Each row comes from the steps of one path. Every step used is in the known rows, and no mark comes twice. Write the path behind each row, first mark first.
In the rows, zero is written as 128.
Known rows:
Q-H: [140  86 147 135 108 148 122 190 122 150 101 109 141 132 107 107 177  89
 108 120 118 174 183 149 150 170 110 143 133 123 107  79 138  99 127 141
 144 102 147 113 126]
A-N-B: [ 93  94 144 136  87 132 117 166 157 150 124 143 153 121 119 101 166 117
  85 136 119 138 172 136 122 184 101 163 115 135 117 143 126  86 114 154
 112 127 128  88 104]
E-U-A-N-B-J-C-T: [ 73  98 131 105  52 124 128 154 146 125 155 152 115 132 147 147 130 154
  95 151 112 159 185 152  89 208  43 213  88 101 194 113 114  79 156 154
 113  96 132 140  92]
C-J-B-N-A-U-E-F: [143  95 187 139  62 139 107 176  64  72 126 125  78 197 122 153 148 113
  66 132 129 131 193 167  98 168  69 159 144  94 171 127  90  79 134 189
 171 138 114  86 115]
N-A-U-E-F: [131  78 166 127  83 142  83 171  96  97 116 102  87 159 127 151 142 125
  98 119 128 152 158 153 124 153  71 163 127  90 142  98  99  90 146 159
 137 123 125 103 113]
T-C-J-B-N: [142 118 173 135  95 132 130 157 122 135 112 127 137 194 120  98 164  91
  90 143  84 138 214 149 120 181  93 155 111 131 174  96 121  70  80 160
 146 143 113 101 119]
D-Q: [117  88 175 116 113 151 135 146 120 138 133 121 166 137 106 111 163 120
 100 107 113 148 187 154 160 165  93 121 109 131 122  78 113 100  91 141
  97 103 168 101 141]
F-E-U-A-N-B-J: [105  72 143 136  76 135 124 175 156 105 129 158  98 151 130 140 152 182
  57 135 137 151 157 134 112 178  81 182 110 134 173 138 125  88 165 165
  92 121 161  89  96]
B-N-A-U: [131  86 181 127  96 128 114 176  98 113 127 126 106 154 149 143 159  97
  96 130 133 127 189 149 107 174  95 154 155 135 158  98 120  80 105 136
 156  92 115  98 121]
F-S-Y-Z: [135  99 131 137 115 129 141 170 142 134  99 129 164 133  98  71 153  96
  67  91 113 130 156 155 174 163 110 148 132 102 126  95 132 107 129 150
  90  87 159 123  95]
J-B-N-A-U-E-F: [131  94 162 132  67 131 108 188  79  73 122 153  68 178 108 144 155 131
  82 133 125 133 182 166 108 173  75 161 145 113 164 108 111  82 115 169
 159 129 131  68 114]
X-D-Q-H-T: [135 107 184 123 117 177 139 161 109 142 150 130 140 110 114 114 176  87
 105 129 115 167 180 164 155 152  88 120  98  88  98  78 134  77 108 122
 155  66 156 134 133]
R-X: [106 103 143 121 107 121 131 155 130 120 123 113 179 142 132 109 154  84
 106 104 116 124 173 146 144 151  92 133 114 144 147  88 129  82 109 150
 112 116 124  94 119]
Z-Y-S-F-E-U-A-N: [120  42 167 141  89 151 136 183 115  80 154 143  75 166 115 106 142 141
  65  72 134 142 105 136 155 170  57 156 116 127 132 128 134 126 184 140
  77 109 159 122 123]
U-E: [117 105 140 134  93 152  76 169 135 112 111 108 122 159 116 102 168 108
 110 106  91 149 171 150 164 159  83 169 104 126 130  98 126  87 105 145
 135 119 138  90 129]
H-T-C-J-B-N: [150 132 178 143 101 140 126 168 117 129 136 149 136 194 136 104 171  85
 108 164  85 133 212 151 122 173  81 161  95  98 168  95 121  62  68 139
 156 148 108 120 117]
R-X-D: [ 98 117 160 124 103 132 135 133 134 122 138 104 164 127 136 105 157  72
  96  93 112 121 170 149 137 139  89 129  98 136 149  98 139  56 118 146
 141  85 111  97 111]
R-X-D-Q-H-T-C: [123 116 159  86 126 149 142 135 128 136 134 121 155 109 127 109 141  60
 113 137  91 152 170 154 137 138  77 125  66 115 122  62 140  64  96 124
 139  79 121 144 125]
H-T: [134 111 166 148 112 150 112 174 126 138 144 133 157 149 137 108 181 103
 128 134 114 141 179 147 154 158  88 150 101  89 127  84 126  81  94 117
 128 121 136 122 120]
U-E-F-S-Y: [138 102 124 120 102 133  95 167 153 101 105 116 125 139  91 102 160 117
  80  97  98 127 161 174 177 151  93 156 114  89 140  80 104  94 147 186
  94 120 158 114 105]
Q-H-T-C-J-B-N-A: [179 111 175 146 104 136 131 209  95 123 130 143 118 182 152 135 158  75
 117 188  98 148 219 159 105 182  86 178 132 101 147  94 134  54  85 158
 186 130  98 129 110]
H-Q: [117 111 170 146  90 151 136 184 111 124 131 130 136 155 108 104 175 106
 109 138 112 141 183 150 128 155 104 137 118 130 131  93 110  94 124 146
 113 103 156  97 131]
X-R: [118 102 148 144  92 153  91 172 134 137 113 104 130 125 111  85 165  93
  78 106 121 137 205 148 164 168 114 148 116 153 148  80 131  72 108 144
 119 111 132 110 119]
Q-D: [148 113 146 134 100 122 114 160 129 155 121 100 144 154 139 100 177 112
  93 119  95 145 165 139 167 162  84 161 112 127 130  85 127  98 116 130
 143 106 135 110 110]
N-A-U: [128  78 179 137 108 134 108 168 106 125 126 120 128 149 153 140 149 108
  91 127 139 150 169 137 104 174  89 155 159 119 142  91 120  81 129 142
 145  98 118 112 118]
Z-Y-S-F-E: [132  73 166 145 125 162 114 187 120 117 144 108 123 165 102 105 160 118
  98  55 105 136 143 122 182 153  93 151 121 144 129 128 144 110 149 125
  93 114 156  80 117]
E-U: [119  72 164 147  96 133 127 151 134 123 105 134 138 139 117  98 170 140
 105 114 120 167 171 152 150 174  79 142 120 110 138  63 104  95 126 154
 103 117 141 109 123]
D-Q-H-T-C: [147  95 160 103 132 157 125 166 126 157 119 131 145 129 112 110 158  95
 126 156  91 178 183 151 153 166  86 141  87 101 105  50 127  97  85 113
 120 110 151 149 135]
X-D-Q-H-T-C-J-B: [150 118 193 127 118 170 144 146 106 144 141 137 143 151 117 107 155  81
  81 156  93 179 191 159 119 167  75 134  93  83 119  82 123  64 104 149
 166  98 131 147 124]
N-A-U-E-F-S: [155  69 147 116  87 132  77 185 124  89 102 107 101 145 127 141 141 108
  93 118 109 140 156 149 119 167  65 169 144  97 149 100 101  81 179 158
 123 133 124 101 123]
F-E-U-A-N-B-J-C: [ 98  85 128 133  78 145 116 159 151 119 133 149  96 152 136 144 139 190
  75 145 118 150 148 122 111 185  57 201 103 120 188 127 134  64 174 152
  95 116 142  98  96]
B-N: [127 106 164 132  94 135 125 170 123 136 122 121 134 152 115 107 183  94
 115 113 106 126 204 156 156 167 104 145 115 138 152  95 129  87  84 131
 135 111 139  90 129]
S-F-E-U: [111  70 171 133 119 153 120 165 131 118  96 149 124 151  99  82 176 142
  82  75 114 167 144 118 180 170  72 164 105 121 138  98 103  99 168 139
 104 128 176  83 123]
Z-Y: [135  91 180 145 109 161 100 168 133 130 139 103 142 154 126  99 160 110
 125 111 112 146 196 143 155 150  91 121 121 132 114  91 130  84 102 140
  95 114 133 106 104]
F-E: [133  90 154 136 116 161  99 169 131 123 114 113 135 163 126 114 177 123
  97  98 114 145 173 126 165 154  90 146 112 129 141 104 135  83 134 126
 108 122 152  80 109]
B-J-C-T: [111 115 138 103  99 146 102 151 133 160 157 103 153 152 143 146 144 116
 125 121  90 157 214 131 124 188  71 184  92  98 195  88 132  70 121 111
 137  95 136 123 107]
N-A-U-E-F-S-Y-Z: [141  78 132 123  90 130 105 176 107  87  94 119  96 143 105 118 123 114
  56  97 128 137 132 162 144 151  84 168 140  70 134 106 105 110 169 171
 105  94 140 123  85]
T-C-J: [140 104 178 131 112 140 104 138 142 158 109  76 157 173 139 103 151  83
 104 129  87 155 192 135 135 160  89 162  92 110 149  83 109  77 114 148
 125 139 104 137 118]
D-Q-H: [132  77 163 113 114 156 138 173 109 145 113 117 153 120  91 114 166 101
  96 116 117 175 187 161 157 169 101 120 123 131  98  70 125 113 112 143
 118  91 174 113 142]

Which path is each row?
[159  77 151 107  77 125  85 190 112  81 105 115  80 150 118 144 150  94
  96 121 105 120 177 160 124 166  70 169 139 112 166 108 103  79 154 151
 136 130 121  91 128]	B-N-A-U-E-F-S
[125  94 163 118  82 138  74 177  97  84 114 122  71 166 146 139 154  98
  99 123 111 130 177 152 122 170  78 179 142 138 156 110 122  79 105 145
 167  98 110  87 127]	B-N-A-U-E
[144  92 135 134 102 127 155 168 132 138 102 117 157 130  74  85 151 110
  72  88 122 131 159 165 181 146 108 133 111  69 127  91 113 116 150 158
  73 107 169 127  86]	E-F-S-Y-Z
[127  46 172 150 115 152 124 173 123  97 126 126 105 158  98  98 154 149
  93  58 112 156 132 129 181 162  74 146 124 132 133 105 120 117 166 142
  77 119 157  87 117]	Z-Y-S-F-E-U
[110  97 152 123  93 152  67 154 118 106  99 118 100 156 120 107 162 103
  80 106 111 162 151 143 131 168  76 159 123 119 133  94 119 104 130 134
 145 108 129 101 132]	A-U-E
[156 104 146 128 124 148 107 185 138 165 106 124 133 139 127 103 169  82
 136 159  91 178 178 141 147 164  94 162  96  93 113  59 139  83 103 112
 145 120 123 149 118]	Q-H-T-C
[137  99 164 153  90 122 142 201 105 104 139 162 130 173 130 131 169 120
 107 140 116 120 210 159 123 187  99 159 158 148 161 105 138  62  74 165
 154 114 130  66 112]	J-B-N-A
[133  96 133 112 104 135  86 149 135  96  92 127 106 135  95 108 152 109
  49  99 117 138 144 166 142 158  86 147 133  81 142  81  96 109 171 175
 106 110 151 124 109]	A-U-E-F-S-Y
[121 101 158 135  78 133  94 191  89  70 118 168  74 179 131 132 159 116
  78 135 115 134 178 156 102 189  74 176 163 145 163 114 131  75  96 161
 178 106 119  64 121]	J-B-N-A-U-E
[158 112 180 116 108 155 149 173  92 131 131 152 133 168 109 113 164  79
  96 167  91 160 217 168 128 180  84 136 101 103 132  79 120  87  70 146
 151 124 141 133 136]	D-Q-H-T-C-J-B-N
[112 107 150 149 109 138 146 153 115 139 113 123 151 147 101  82 156 116
  73  90 132 142 157 155 176 150 117 145 115  95 120  92 133 118  99 151
 104  74 155 123  85]	S-Y-Z
[126  65 161 138 106 156 109 156 131 103  98 132 117 156 121 107 173 155
  92 100 120 164 162 132 163 162  70 143 112 118 145  81 114  89 151 142
  89 125 155  86 108]	F-E-U
[118 112 167 104 116 155 153 151 105 119 153 126 162 102 125 119 157  63
 102 118 118 143 172 168 147 137  80 109  89 109 110  81 136  73 108 133
 145  66 139 125 129]	R-X-D-Q-H-T
[ 82 111 120  99  80 136 102 153 157 166 157 130 149 127 142 143 137 126
 104 147  95 147 205 122  94 207  73 203  92 111 179 145 136  68 126 128
 129 107 123 108  91]	A-N-B-J-C-T
[109  49 145 136  89 134 152 180 116  95 135 153  92 158 112 111 159 138
  53  73 135 140  95 138 150 184  66 183 113 119 153 120 129 132 190 136
 104 111 167 116 143]	Y-S-F-E-U-A-N
[152 107 181 141  97 121 130 173 113 120 129 125 131 198 148 129 146  99
 104 158  90 128 220 148 104 182  91 174 133 135 179 103 120  52  78 175
 156 137  94 100 108]	T-C-J-B-N-A
[137 101 136 131 128 124 120 165 161 129 115 135 165 131 120  92 167  98
  75 108 109 125 173 159 158 172 111 146 146 115 139  75 124  88 128 169
 104  94 152 121 107]	F-S-Y
[122  84 159 131  93 143  68 172 106  92 113 115  96 162 152 137 145 110
  93 119 116 153 156 143 116 170  73 181 144 124 139 100 119  82 126 151
 156 103 113  98 122]	N-A-U-E
[146  93 148 108  90 121  94 173 118  70 108 130  75 145 120 140 145 106
  69 117 119 108 170 175 131 161  88 165 152  99 166  94  99  88 144 186
 128  98 131 110 102]	B-N-A-U-E-F-S-Y
[ 88  91 133 140  70 126 133 152 154 140 139 148 119 136 132 136 134 172
  85 157 120 154 157 142  97 195  67 199 108 112 178 106 122  69 150 159
 110 106 129 123 109]	E-U-A-N-B-J-C
[121 113 157 146  90 134 145 181 115 120 126 165 134 169 102 101 184 112
  93 125 110 130 206 159 137 186 100 140 135 144 157  99 137  82  76 148
 145 119 145  70 124]	J-B-N
[ 84  62 141 141  74 121 155 189 134  97 123 168 102 138 100 111 159 151
  51  90 130 137 100 146 140 186  74 204 113 138 147 145 119 124 190 163
  99 116 159  91 120]	Y-S-F-E-U-A-N-B
[153 104 177 127 122 159 140 168 102 141 127 146 155 162 113 111 155  93
  91 167  96 181 195 158 126 179  79 137 105  90 115  72 116  87  94 152
 139 128 145 144 131]	D-Q-H-T-C-J-B
[118  95 167 127 129 160 109 181 128 138 112 128 142 158 104  88 177 110
  91  75 107 148 155 112 180 160  90 165 104 134 136 121 127  92 150 124
 123 125 175  75 122]	S-F-E
[144  96 142 128 117 123 136 160 152 132 117 123 160 126  94 105 164 113
  80 105 119 125 174 168 163 154 109 131 128  84 141  67 104  94 146 178
  84 114 163 125  97]	E-F-S-Y
[ 87 129 131 110  87 135 106 159 149 161 144 116 164 132 133 146 144 130
 126 137  83 155 224 140 114 193  78 208  95 119 189 114 124  63 119 139
 131 102 128  99  84]	N-B-J-C-T
[130  91 128 117  89 138 106 157 116 101  79 122 101 140  74  88 140 107
  41  83 123 146 128 161 158 153  87 150 118  66 128 100 104 128 172 155
  95 101 157 127  96]	A-U-E-F-S-Y-Z
[110  82 177 133 101 150 134 183 119  99 109 151 109 164 107  91 173 137
  77  81 125 159 134 142 172 163  65 179 102 125 152  89 106 102 180 150
 105 112 184 106 124]	S-F-E-U-A
[143  99 190 131  96 124 123 159  96 114 117 135 109 195 153 135 138  92
  72 159 112 141 201 142  72 190  85 168 151 128 180 102 113  64 103 165
 169 125  88 108 113]	T-C-J-B-N-A-U
[138  92 173 137  95 126 124 188 114 120 137 116 129 156 145 139 165 103
 129 128 111 117 208 156 140 166 101 165 137 141 157 100 130  67  82 148
 143 105 121  88 117]	B-N-A
[138 113 182 154  86 137 141 171 100 119 133 136 146 187 117 107 178  93
  77 123 114 128 217 163 127 182  96 143 134 126 162 115 118  78  92 167
 154 131 130  84 125]	C-J-B-N
[ 95 117 130 134  80 134 123 168 152 158 156 129 136 145 135 143 138 141
  92 156 113 134 168 134  97 186  89 203 108 124 175 129 147  62 132 145
 127 104 128 115 108]	U-A-N-B-J-C
[123  79 146 140 120 143 130 183 122 131 128 117 138 159  98 109 174 115
  86  57 106 136 130 125 177 166 101 175 118 136 149 122 138 113 153 122
 124 115 162  73 136]	Y-S-F-E
[126  77 164 140  88 152 124 172 120  84 111 134 104 167 129 119 169 150
  87 106 130 155 152 154 159 153  58 157 112 122 155  74 117  93 165 154
  94 109 163 111 112]	F-E-U-A
[101 104 144 137  75 120 134 185 158 145 152 139 138 144 131 136 150 135
  75 148 128 137 178 145 101 180 111 186 115 139 161 140 135  87 121 158
 123 112 146 107 111]	U-A-N-B-J
[113  87 153 146 113 124 150 180 123 151 135 118 158 144  94 100 169  98
  97  70 106 138 140 143 165 179 111 174 123 128 140 101 126 121 129 132
 136 107 150  96 151]	Y-S-F
[148 102 191 160  87 126 142 189  91 102 145 131 138 190 145 138 160  98
  91 140 119 117 222 162 112 180  93 159 156 131 166 121 119  59  91 185
 163 125 113  84 114]	C-J-B-N-A
